What can hang from each mark:
j_461: j_153 j_522 j_984
j_153: j_455
j_455: j_153 j_522 j_984
j_24: j_522 j_984
j_984: j_24 j_461
j_522: j_24 j_455

Each row was made from one small tree. Brackets hold a mark, then the marks that hang from it, in the order of their numbers. Every link used is in the known rows. Write each row's tree.
Known rows:
(j_24 j_522): [-33   8 -16 -22 -17  23  12  17 -16 -10 -43  23 -13  47  -5  24   0  24
  41 -12   3  -3  16 -12 -53   0 -15   5 -12   8 -20  -2 -15  37  -3   9
  24  26  22 -35   4 -30 -47  29]
(j_522 (j_24 j_984)): [ 14  20 -12 -28  10  20  -8  26 -47 -11 -58  22  -7  56 -29  20   7   4
  33   1   6  -1  19 -31 -79  25 -19  16 -35  10 -31  38 -14  19  -3  11
  64  34  19 -37  12 -46 -78  16]
(j_455 j_153 j_522): [-16   8  -8 -37 -18  42  21   6  -6 -18 -24  25 -27  32 -38  14   4  -7
  48 -13  -1 -24  18  -4 -34  25 -15 -48  20   5 -27 -25 -41  21  -9 -10
  25  22   8 -46  24 -35 -56  36]
(j_461 (j_522 (j_24 j_984))): [ -5  12 -12 -17  10   2   3  22 -35 -10 -87  14  -7  33 -28  20   4  -5
  30  -7  -3   0  32 -43 -83   4 -12  34 -37   5 -28   8 -28  16  -2   8
  76  38  18 -37  46 -47 -66   3]
(j_522 j_24 (j_455 j_153 (j_984 j_461))): [ 50   5 -15 -31  19  -3   7  26 -34 -12  10  11 -13  44 -40 -21  17 -11
  44  -8   6  -1  17 -20 -31  33 -24   8 -31  15  -5  27 -29  20  -2   7
  32  35  41 -47  25 -53 -43   0]
(j_455 j_153 (j_522 j_24) j_984): [ -2  -5 -11 -52  10  15  16  18 -29 -11 -40  16 -19  34 -38   1   0  -5
  40 -15   1 -12  27 -20 -32  22 -22 -20   2   5 -23  -1 -48  22  -2  -8
  39  22  24 -43  26 -65 -48  16]
(j_455 (j_984 (j_24 j_522) j_461)): [ -7   2  12 -30   9  -1  25  33 -25  -1 -48  21 -12  63 -22   0 -49  24
  37 -19  20   3  20  -3 -31  12  -9  13 -27   7  -1 -15 -27  40   4   5
  34  24  38 -51  17 -89 -30  12]
(j_984 (j_461 j_153 (j_522 j_455))): [  3  -3 -13  -1  11   6   7  11   0 -23 -32  11 -14  11 -31   3 -14  -8
  35  -6  16   4  25 -49 -37  -4  -9  36 -37  12  -8 -38 -30  18  -3   8
  47  43  23 -44  54  13 -31  15]
(j_461 (j_522 j_24 j_455) j_984): [ 13   6 -26 -25   6  12   9  18 -19  -8   4  11  -6  36 -31   7  34  -5
  35  -4  -5  10  25 -24 -59  -7 -10  17 -24   1 -28  19 -28  20   2  13
  66  42  13 -31  21 -18 -67 -21]
(j_153 (j_455 j_984)): [-11   2 -12 -15  18  19  14  33 -37 -21  36  22   2  83 -14  21 -23  18
  40  -1  15  -1   6   0 -27  -4 -19 -12 -23   7 -15   6  -1  38   0   7
  38  29  21 -41  -1   6 -36  21]
(j_24 j_522 j_984): [ -7  21 -14 -25  -9  17   0  25 -30  -5 -63  24 -13  45 -16  33  -1  21
  38   1  -7  -1  13  -5 -81   9  -8   1 -22  10 -17  13 -10  33   3   8
  36  33  32 -44 -17 -39 -58  24]
(j_522 (j_24 j_984) j_455): [ 50  12 -23 -24   9   6 -15  27 -39 -14  -3  24  -1  62 -30  12  29  -4
  39  12  -4   4  17 -13 -70  18 -20  11 -43  14 -18  59 -20  22   1  10
  59  40  26 -39 -14 -18 -76  -1]
(j_522 (j_24 j_984) (j_455 j_153)): [ 66  23 -24 -33   7   8  -5  23 -33 -15   6  19 -12  44 -43   7  37 -20
  46  10 -10 -13  17  -8 -60  36 -19  -5 -27  15 -17  51 -19  15  -5   7
  52  38  27 -45   4 -23 -80   0]
(j_461 j_153 (j_522 j_24 j_455) j_984): [ 16   0 -29 -30  27  15   7  14  -9 -16  -8   7 -10   9 -29  12  17 -11
  30  -3   6  13  30 -43 -48 -16  -9  41 -32   4 -23  -5 -28  15   2  13
  84  42  18 -32  49  20 -61 -21]
(j_522 (j_24 (j_984 j_461)) (j_455 j_153)): [ 66  30 -15 -27   6   3  -2  24 -32 -12 -21  13 -16  34 -52 -11  29 -26
  44   5  -7 -13  16 -11 -60  43 -19   4 -32  20 -10  37 -17  14  -5   9
  40  40  31 -50  12 -56 -68   1]
(j_461 (j_153 (j_455 j_522)) (j_984 j_24)): [ -3  12  -1 -44  15  40  29  19   0 -16  11  22 -10  36 -30  39 -26  -5
  39  -3  14  -9  17  20 -13 -16  -4 -32   4   2 -27 -34 -18  32  -2   0
  72  25  -4 -41  15   6 -74   5]
(j_455 j_153 (j_522 j_24) (j_984 j_461)): [   1    4   -2  -45    9    9   17   18  -29   -7  -63    9  -24   21
  -53  -16  -11  -10   40  -19    3  -13   26  -34  -28   30  -22  -14
   -2   10  -20  -14  -44   21   -3   -6   26   26   28  -50   29 -102
  -37   21]
(j_455 j_153): [ -6  16  -7 -28  -1  41  21  14 -15 -19  -9  24 -23  53 -31  10   1   5
  49 -11  12 -24   9  -6 -40  40 -14 -24  -1   7 -21  -9 -16  18 -12   3
  27  26  15 -43  43 -17 -57  30]
(j_24 (j_522 (j_455 j_153 (j_984 j_461)))): [ 22  13 -19 -26  -3  -3  15  23 -16  -9   8  13 -19  32 -22  -8   1   9
  48  -9  -2  -3  13  -2 -30  13 -13  -3 -17  13   7   1 -23  37   2   6
   1  33  48 -50  -3 -42 -24  11]
(j_24 (j_984 (j_461 j_522))): [ -3  30   3  -8   6   9   7  23 -28  -8 -83  15 -15  30 -42   7 -20   5
  34  -2   6  -3  15 -34 -75  23  -4  13 -33  10 -17 -18 -15  20   2   7
  47  45  23 -50  33 -56 -39  24]

Which tree is each row?
[  3  35  -9 -13  10   4   3  26 -22 -11 -73  10 -11  11 -21  28 -24   0
  35   1   1  -7  15 -17 -64  -6  -9  22 -28  18  -9 -13  10  31  -2  12
  35  38  31 -48   1 -24 -37  27] | (j_24 j_522 (j_984 (j_461 (j_153 j_455))))
[-11  14  -4 -29  30  23  36  22   2 -15  -1  11  -6  31 -26  33 -32  -4
  35  -8  18  -5  26   3 -26 -24   4   6 -14  -2 -22 -49  -9  25  -3   8
  93  33  -1 -40  62  24 -65 -12] | (j_461 (j_153 j_455) j_522 (j_984 j_24))
[ 26  16  -3 -29 -19   5  25  21   1  -6  -8  19 -20  41 -29  -1  -6  -9
  52 -13   3 -14  20  24 -31  21  -8  -6 -11  13   2 -13 -26  33  -7   5
  25  27  22 -52  14 -76 -55   2] | (j_984 (j_24 (j_522 (j_455 j_153))) j_461)
[ 20   9 -13 -35 -18   7  22  21  -1 -11  15  28 -14  56 -14  17   6  -1
  54 -12   1 -15  22  39 -32  12  -7 -18  -8   7  -3   0 -31  33  -7   2
  39  23  21 -47  10 -32 -71  -4] | (j_984 (j_24 (j_522 (j_455 j_153))))
[ 16  21 -10 -47  -6  23   6  15 -24 -12 -64  18 -21  19 -49  17  19 -20
  42  -8 -10 -23  25 -12 -61  30 -17 -25   3   9 -31   8 -36  15  -8  -9
  49  28  12 -46  20 -65 -78  21] | (j_455 j_153 (j_522 (j_24 j_984)))
[ 44  30 -26 -26 -12   5   0  23 -19  -9  -1  20 -17  32 -21  16  20   3
  51   7 -19 -13  11  16 -68  16  -7 -15 -15  14  -3  20 -14  31   1   5
  23  37  39 -48 -25 -19 -57   9] | (j_24 (j_522 (j_455 j_153)) j_984)
[  4   7   1 -45  11   5  32  30 -19  -6 -14  21 -18  54 -20   8 -31  15
  47 -21  11 -11  21  17 -24  23  -7 -13  -7   1  -4 -18 -31  34  -2  -2
  36  20  36 -50  35 -55 -47   7] | (j_455 j_153 (j_984 (j_24 j_522)))
[  8  26   3 -19  23  26   1  20 -27 -16 -72  18 -19  26 -40   9 -33  11
  32   3  17  -2  11 -42 -62  30  -9  18 -36  16 -17 -11  -6  18   1   9
  47  40  28 -51  31 -28 -43  34] | (j_24 (j_984 (j_461 j_153)))
[ -4 -12  -4 -32  27  14  22  26 -13 -24   2  21  -3  44 -17  35 -48   0
  35  -6  18  -5  24   5 -11 -21 -12  -9 -15   4 -14 -38 -27  34   0  -7
  70  23  12 -44  18  14 -46  18] | (j_461 (j_153 (j_455 j_522 (j_984 j_24))))
[-12 -12   7 -41   4  15  21  26 -23 -10 -15  31 -12  66 -25  17 -43  18
  37 -14  16   0  22   6 -24   5 -12 -26 -10   0 -14 -23 -56  38   6 -12
  55  19  16 -48   5 -54 -48  18] | (j_455 j_522 (j_984 j_24))
[ 48  -3 -25 -34  20   1   4  26 -33 -17  33  16  -8  56 -31  -6  23  -5
  45  -2   4   0  19 -14 -33  24 -24   1 -28  10  -9  35 -30  22  -2   4
  39  31  37 -42  15 -19 -54  -6] | (j_522 j_24 (j_455 j_153 j_984))
[   2   29   -6  -22    8   13    0   20  -20   -8 -104   12  -19   10
  -22   20  -24   11   33   -3    5    1   17  -32  -69    9   -6   26
  -31   16   -8  -17   -4   28    0   10   34   37   38  -48   15  -43
  -39   32] | (j_24 j_522 (j_984 (j_461 j_153)))
[ 38   6 -29 -31  -1  17   6  17 -21 -20  20  19 -12  48 -32   0  41 -19
  48  -2  -1 -13  20  -6 -43  28 -24  -3 -17  14 -18  38 -24  17 -11   7
  44  31  22 -36  20 -19 -78   0] | (j_522 j_24 (j_455 j_153))
[ -8  -5   0 -31   7   8  25  31 -23 -17  20  27  -1  78 -24  32 -32   3
  41  -7   8  -6  19  23 -15 -16 -15 -32  -8   3 -14 -19 -31  42   1 -10
  56  22   6 -46 -11 -28 -49  12] | (j_153 (j_455 j_522 (j_984 j_24)))
[ 33 -13  -7 -26  15   1  11  30 -26 -17  55  33  -5  86 -18   5 -18  21
  43   1  17   9  14  15 -22  12 -13  -5 -35   5   1  13 -37  36   6   1
  51  30  29 -48  -6  -9 -50  -3] | (j_522 (j_455 (j_984 j_24)))
[ -8  -2  -5 -43   3  23  21  17 -22 -16 -14  23 -22  41 -36   5 -16  10
  45 -16   5 -15  17  -6 -24  21 -15 -40   9   3 -17 -22 -47  27   2 -13
  23  23  26 -50  15 -38 -33  30] | (j_455 j_153 j_522 j_984)
[ 17   9 -14 -45  10  24  20  19   3  -9  17  22 -15  33 -13  24 -10  12
  40  -6  11   6  20  12 -31  -7   0   5 -16   4 -11 -12 -16  32   2  11
  64  30  19 -41  14   4 -70  -9] | (j_461 j_153 (j_984 (j_24 (j_522 j_455))))
[-19  -3 -11 -23   4  17  17  26 -30 -19  16  23   0  63 -23  28 -20   7
  40  -5   4  -5  12   2 -22 -15 -20 -31  -8   4 -18 -14 -22  40   3  -5
  33  26  13 -41 -20  -5 -37  26] | (j_153 (j_455 j_522 j_984))
[-13  -9 -17 -29  12   7  10  28 -37 -15  -9  16   3  60 -25  28  -9  -5
  36  -7   0  -2  22  -8 -30 -18 -26  -8 -14   8 -24   8 -24  36   0  -4
  49  25  13 -36 -12 -31 -49  14] | (j_153 (j_455 (j_522 j_24) j_984))
[ 19 -22 -14 -17  35 -12  14  24  -4 -25   7  19  -7  32 -14  16 -32   7
  33  -5  22  12  32 -21 -26 -19  -3  38 -46   2   1 -35 -46  27   6   2
  82  35  30 -46  57  36 -33  -9] | (j_461 j_153 (j_522 (j_455 (j_984 j_24))))
[ 14   7  -1 -20 -22   0  18  24  -3  -6 -21  22 -12  57 -18   4 -12   0
  45 -13   8  -1  21  20 -34   6 -10   6 -24  12   1  -7 -23  37  -4   8
  34  29  22 -47   2 -72 -56   5] | (j_984 (j_24 (j_522 j_455)) j_461)
[ 10  11 -10  -6  -6   9  19  12  -3 -17 -18  10 -21  27 -41 -12   7 -16
  46  -9   5 -12  18 -23 -43  19 -10   2 -20  12  -8 -25 -30  18  -5   5
  28  39  21 -48  46 -34 -35  16] | (j_984 (j_461 (j_522 (j_455 j_153))))
[ -9  10  -1 -11  21  13  16  32 -37 -15   8  17  -3  73 -27   8 -30  13
  38  -4  19   1   4  -5 -22   4 -19  -7 -28  13 -11  -4   2  35  -1   8
  21  34  26 -46   5 -23 -22  26] | (j_153 (j_455 (j_984 j_461)))
[ 17  11 -14 -12  -2  -3  12  14 -11 -14 -37   5 -16  17 -43 -12  16 -29
  42 -11   1 -10  29 -27 -49  15 -17  23 -27  13 -14  -5 -32  13 -10   7
  44  38  20 -43  53 -56 -49   1] | (j_984 (j_461 (j_522 j_24 (j_455 j_153))))
[  1  16 -15 -26  -3  18   1  24 -35 -15 -26  21   0  50 -34  38  12 -20
  38   3 -12 -12  20   3 -56 -10 -22 -17 -10  10 -30  18 -15  29  -5  -1
  60  29   2 -37 -19 -31 -73  19] | (j_153 (j_455 (j_522 (j_24 j_984))))
[-26 -11 -20 -19  25  12  10  14 -13 -22 -78   9  -8  14 -18  21  -9  -9
  27 -14  16   3  40 -67 -56 -12 -14  59 -35   5 -30 -27 -30  12  -8   9
  84  32  15 -29  86   9 -55   8] | (j_461 j_153 (j_522 j_24))
[ -8   1  -8 -24   9   6  12  27 -37 -13 -28  10   0  50 -35  13 -15 -13
  35 -10   3  -2  21 -17 -25 -11 -27  -3 -16  13 -21  -2 -23  35   0  -1
  38  29  16 -41  -6 -60 -39  20] | (j_153 (j_455 (j_522 j_24) (j_984 j_461)))
[ 48  -3  -7 -33  15   6  23  27 -19 -17  68  28 -14  69 -29  -1 -10   7
  51  -3  14  -7  14  26 -17  29 -10 -25 -21   5   2   7 -36  30   2  -2
  45  27  33 -54  15 -11 -52  -3] | (j_522 (j_455 j_153 (j_984 j_24)))
[ 15  24  -2 -25  12  14  -3  26 -46  -7 -84  16 -10  49 -42   6  -1  -2
  33  -2   5  -1  18 -37 -74  34 -20  21 -39  16 -27  27 -11  18  -5  12
  52  36  23 -43  21 -83 -65  21] | (j_522 (j_24 (j_984 j_461)))
[ -9  11   1 -21   6   6  26  24   1 -14 -50  14  -9  34 -14  23 -42 -10
  40 -15  16  -8  26   8 -25 -12  -8  19 -21  15  -6 -39  -3  35 -10  10
  55  25  14 -44  38 -34 -51  13] | (j_984 (j_24 j_522) (j_461 (j_153 j_455)))
[ 36  -2 -19 -27  15  12  12  23 -24 -20  61  24 -15  60 -26  -5   5  13
  49   1   8  -4   7   0 -24  27 -15 -24 -20   8  -1  12 -31  28   2   1
  20  33  38 -49   6   5 -37  10] | (j_522 (j_455 j_153 j_984))
[-14  -9 -16 -26  28  21  13  20 -20 -27   0  19  -4  35 -18  33 -36   6
  35  -2  14  -2  18 -18 -16 -24 -16  -5 -15   8 -18 -30 -18  34   0  -3
  48  27  19 -42   7  37 -34  26] | (j_461 (j_153 (j_455 j_522 j_984)))
[ -9   3  -5 -23  10   3  24  38 -27 -11  19  24   3  81  -8  32 -32  14
  41 -10  12  -4  18  30 -23 -16 -13  -6 -21   6  -7  -8 -11  45  -1   5
  47  23  23 -43  -5 -23 -49   4] | (j_153 (j_455 (j_984 (j_24 j_522))))
[ 15  20 -21 -26   1  23  25  13  -3 -12  40  14 -20  29 -39   2  23  -4
  46  -4  -5  -9  12  -3 -42  12  -2 -21  -4   0 -16 -12 -26  19   2   5
  39  42  15 -42  32  -4 -54  -8] | (j_461 (j_522 (j_455 j_153)) j_984)
[  5  15  10 -42   7   0  35  29 -17  -2 -38  15 -23  49 -32  -9 -43  11
  45 -24  15 -14  21  13 -24  32  -7  -6 -11   8   0 -29 -28  32  -2   0
  28  23  40 -57  42 -94 -32  11] | (j_455 j_153 (j_984 (j_24 j_522) j_461))
